Known rows, with every step that occurs:
Q, U, D, Z:   0  -6  13   3   7 -21 -14   0  13  -3  -4  15   4   7   7  -6   5  -1  -5   8  20  28   4
D, U, Q:   2   2  -9  -2  15 -21   2  18   7   0   0   3   0   9  -1 -10   6  12   5   6  10  -9  -3
K, A: -15  17  -9  10  -5  44  30 -18 -21  13  22   0 -12  -7  -8   5  12   9  -5  12 -26 -37  -3
D, Z, K, A, Q, U:   3  11  -3   0  12  22   7  15  -8   1   0   3 -26  18 -10  -4  19   4  -1   7  -1   5  -6
E, Z, K, A, Q, U, D, M:   2 -15  -5 -11  -1  17  17   8 -14 -14   5   2 -14  12  -6  -2  -2  -7   4  -4  23  -9   0
D, M, Q, U:  12  -8  -9  -7  18 -22 -12  10   7 -12  -3  -2  -7   5   3 -15  -7 -10   6 -17  12  12  -8
Q, U, D, M:   2 -23  -9 -11  10 -15   5   2  -1 -16   4   3 -10  13   6  -9 -12 -11   7  -8  30   9   0
E, Z, K, A, Q: -12  20  -8   3 -13  57  25   4 -25  12   6  -2 -17  10 -18  17  21  10  -3  11 -25 -26  -4
M, D:  -1  -4   6   8 -10 -20 -13 -14   1   2  -7  -3   7 -13  21   5 -17 -12   1 -10 -11   0   7
E, Z, D, U, Q:   8   3   8  -1   1 -17   9  29   9   8   1  -2  10   8  -2  -1  -9  17   5  10  15 -32   0
M, Q, A: -10   7 -24  -1  14  -6 -13  -4  10 -13   5  -2  -2   6  -7 -11   2 -13   0  -7 -10  33  -3
A, Q: -13   7 -15  -1   1   6   1  10  -4   9  -3  -2 -15  26  -2  11   9   4   4   4 -11  17  -6
D, Z, K, A: -11  19   6   8  -9  64  39 -32 -23  14  16   7   0 -24 -19   9  14  13 -13  17 -26 -48   3
Z, K, A, Q, U, D:   9   3 -15  -1   4  13  -2  27 -10 -10   1  -3 -33  26   4 -10  18 -10   6  -5   9   5   1
Z, K, A, Q, M:  -3   2 -22  -8   2  37   0  -4 -23  -3   1  -9 -25  14 -10  -5  32  -5   1   5 -18  17 -15
E, Z: -16   9  22  10 -36   5  18  -2  -8  24   2   2  35 -13  -5  23  20  24  -6  12 -13 -44  10
D, M, Q:   1 -11 -14  -8   8 -13  -8 -13   5 -11  -1  -2   7  -9   1  -4 -24 -14   4 -20   0   8  -9
M, Q:   1   4 -13   2   2 -11 -14  -6   6   0  -2  -5   8  -9   4  -2  -8  -8   2 -17 -15   3  -6
K, Z, D, U, Q, M:  12 -10  -8  -7   5 -11  -7   7  -4  -8  -4 -10  -5  -1   2 -13  26   6   6   4   1  11  -9
A, Q, M, D, U:  20  -8  -6  -5  14 -27 -13   8   7  -6  -4   0  -1 -10  11 -10 -19  -6   6 -13  11  15  -7
E, Z, D, M:  -5 -16  21  -6 -16   3  28  -6  -1  12   8  -4  21  -5  -3  19 -37   9   1   5  16 -41   3
Z, E:  -7  10  25   7 -26   6   7  -7   0  38  -2 -10  24 -22  -2  21   2  26  -3  10 -14 -36  15

Rows:
 -6   7  -7  -2  11  -9   4  22  12  -7   6   0   2  16 -12  -8   3   7   1  12  11   5   2 -> E, Z, D, U, Q, A
 -6  -6  22   8  -3 -23 -16 -25  12   3  -9  14  20 -16  12   6 -15  -3  -9   5   0  20   6 -> M, D, Z
 -4  11   2   5  -6  53  19 -26 -23   0   7   3  -8 -18 -13  -2  17   1 -10  13 -22 -28  -1 -> U, Q, M, D, Z, K, A
  9   1   0  -2  12 -19   6  25  11   5   2  -3   1  11   0  -6 -14  12   6   7  15 -23  -2 -> Z, D, U, Q
 -8  15 -13   1  -1  49  15   3 -18   2   4   3 -26  17 -13   8  15   1  -3   9 -15  -1  -5 -> U, D, Z, K, A, Q
  0  -1   5   2  10  -4 -11   6   6  -6  -1  14 -11  17   2  -7   8  -3  -4  10  16  31  -1 -> K, A, Q, U, D, Z
 16  -9  -3  -7  15 -21  -9  15  10 -10  -2  -7  -7   6   4 -12 -21 -10   7 -16  15   3  -8 -> Z, D, M, Q, U
 -7  -5  12   4   0 -15  -9 -11  10   2  -1  16  12   2   6   1   2   1  -6  10  12  22   6 -> U, D, Z
 -4   6 -12   0  13  -9   7  13   9 -11   6  -1  -6   7  -9  -8  15   8   2   8   2  14   2 -> K, Z, D, U, Q, A
  4 -13  -1   2  -6 -20 -26 -15  -3  -8 -10  -9   0 -10  21  -6  -5 -20   2 -12  -9  22  -1 -> Q, M, D
  7 -12  -5  -8   5 -11  -5  -6   9  -6   1  -8   7  -6   2   0 -44 -13   5 -19   5  -6  -8 -> Z, D, M, Q
 -5  -3 -16  -4   9  -2  -1  -9   7 -19   5  -4  -1  -5  -7  -4  -7 -11   1 -10  -5  25  -2 -> K, Z, D, M, Q, A
 -9  13  25   5 -38  37  36 -16 -18  25  -1   1  34 -30 -16  25  24  23 -10   9 -21 -69  16 -> E, Z, K
 -1 -12  14   2   3 -27 -30 -19  11  -8 -15  10  12  -6  12  -6  -2 -10  -6   6   5  40  -1 -> U, Q, M, D, Z
 -5  11  31  13 -43  13  18 -18 -12  34  -5 -11  26 -48   0  31  33  37  -4   8 -32 -39  21 -> K, Z, E
 14  -5 -14  -1   8 -23 -22  24   5 -15  -2  -4 -17  17  14 -18   5 -17   8 -17  15  18   0 -> M, Q, U, D
 16  -3   4   2   9 -29   0   1  10   2   1   5  12 -23  12  -3 -29   1   3 -12   9 -12   1 -> M, D, U
  0  -5   7   1  10 -19 -17   7  12  -5  -7  15  -4  17   6  -5   6  -3  -3   7  20  38   1 -> A, Q, U, D, Z
 -2 -12  18   3   0 -23 -25 -26   9  -4 -12  10  16 -13  12  -2  -6  -8  -7   4   2  37   0 -> Q, M, D, Z
 -2   3  25   4 -15  18  12 -32  -4  10  -9   9  25 -32  -4  13  -1   4 -13   4 -12 -24  14 -> M, D, Z, K
  7   1 -18  -1   8   1  -9  31  -6 -11   3  -3 -35  33   8 -13  15 -11   8  -4  12  16  -2 -> K, A, Q, U, D
 12   2  -8  -1  13 -21 -15  15   7  -5  -4  -5  -7   5   5 -13   3  -6   5 -15   1   9  -6 -> M, Q, U
  1   0  17  -1 -10  20   2 -25  -7   3 -13   6  13 -20  -5   9   6  -1 -10   4 -11  -3   7 -> A, Q, M, D, Z, K
 -7  -6 -28  -8  19 -11 -14  -2  10 -25   5   0  -8  11  -6 -15  -9 -21   3 -12   7  42  -4 -> U, D, M, Q, A
  6   2  31   4 -14 -12 -19   3  13  19 -11  -1  20 -16   3   7  -3  13  -4   5   8  -1  12 -> M, Q, U, D, Z, E
 -6  -4 -18  -7  17  -6  -7  -4  12 -17   7  -4  -2   7  -8  -9 -22 -16   2  -9   4  27  -5 -> Z, D, M, Q, A
  7  -3 -15  -2   8 -14 -15  33   0 -11  -3  -3 -28  35  12 -11  13 -11   9  -7  17  25   0 -> A, Q, U, D
  9 -11  -2  -5  -3  -8   1 -11   3  -8  -1  -9   9 -19   3   5 -28  -8   4 -20  -4  -7  -5 -> K, Z, D, M, Q
-14  16 -21   3   2  38  13   6 -17   8   9  -2 -29  23  -9   8  12   3   2   9 -21   2 -10 -> K, A, Q
 -2   6  34   8 -33   8  24  10   2  31   7 -11  28  -5   1  27 -24  20  -2  13  -4 -62   9 -> E, Z, D
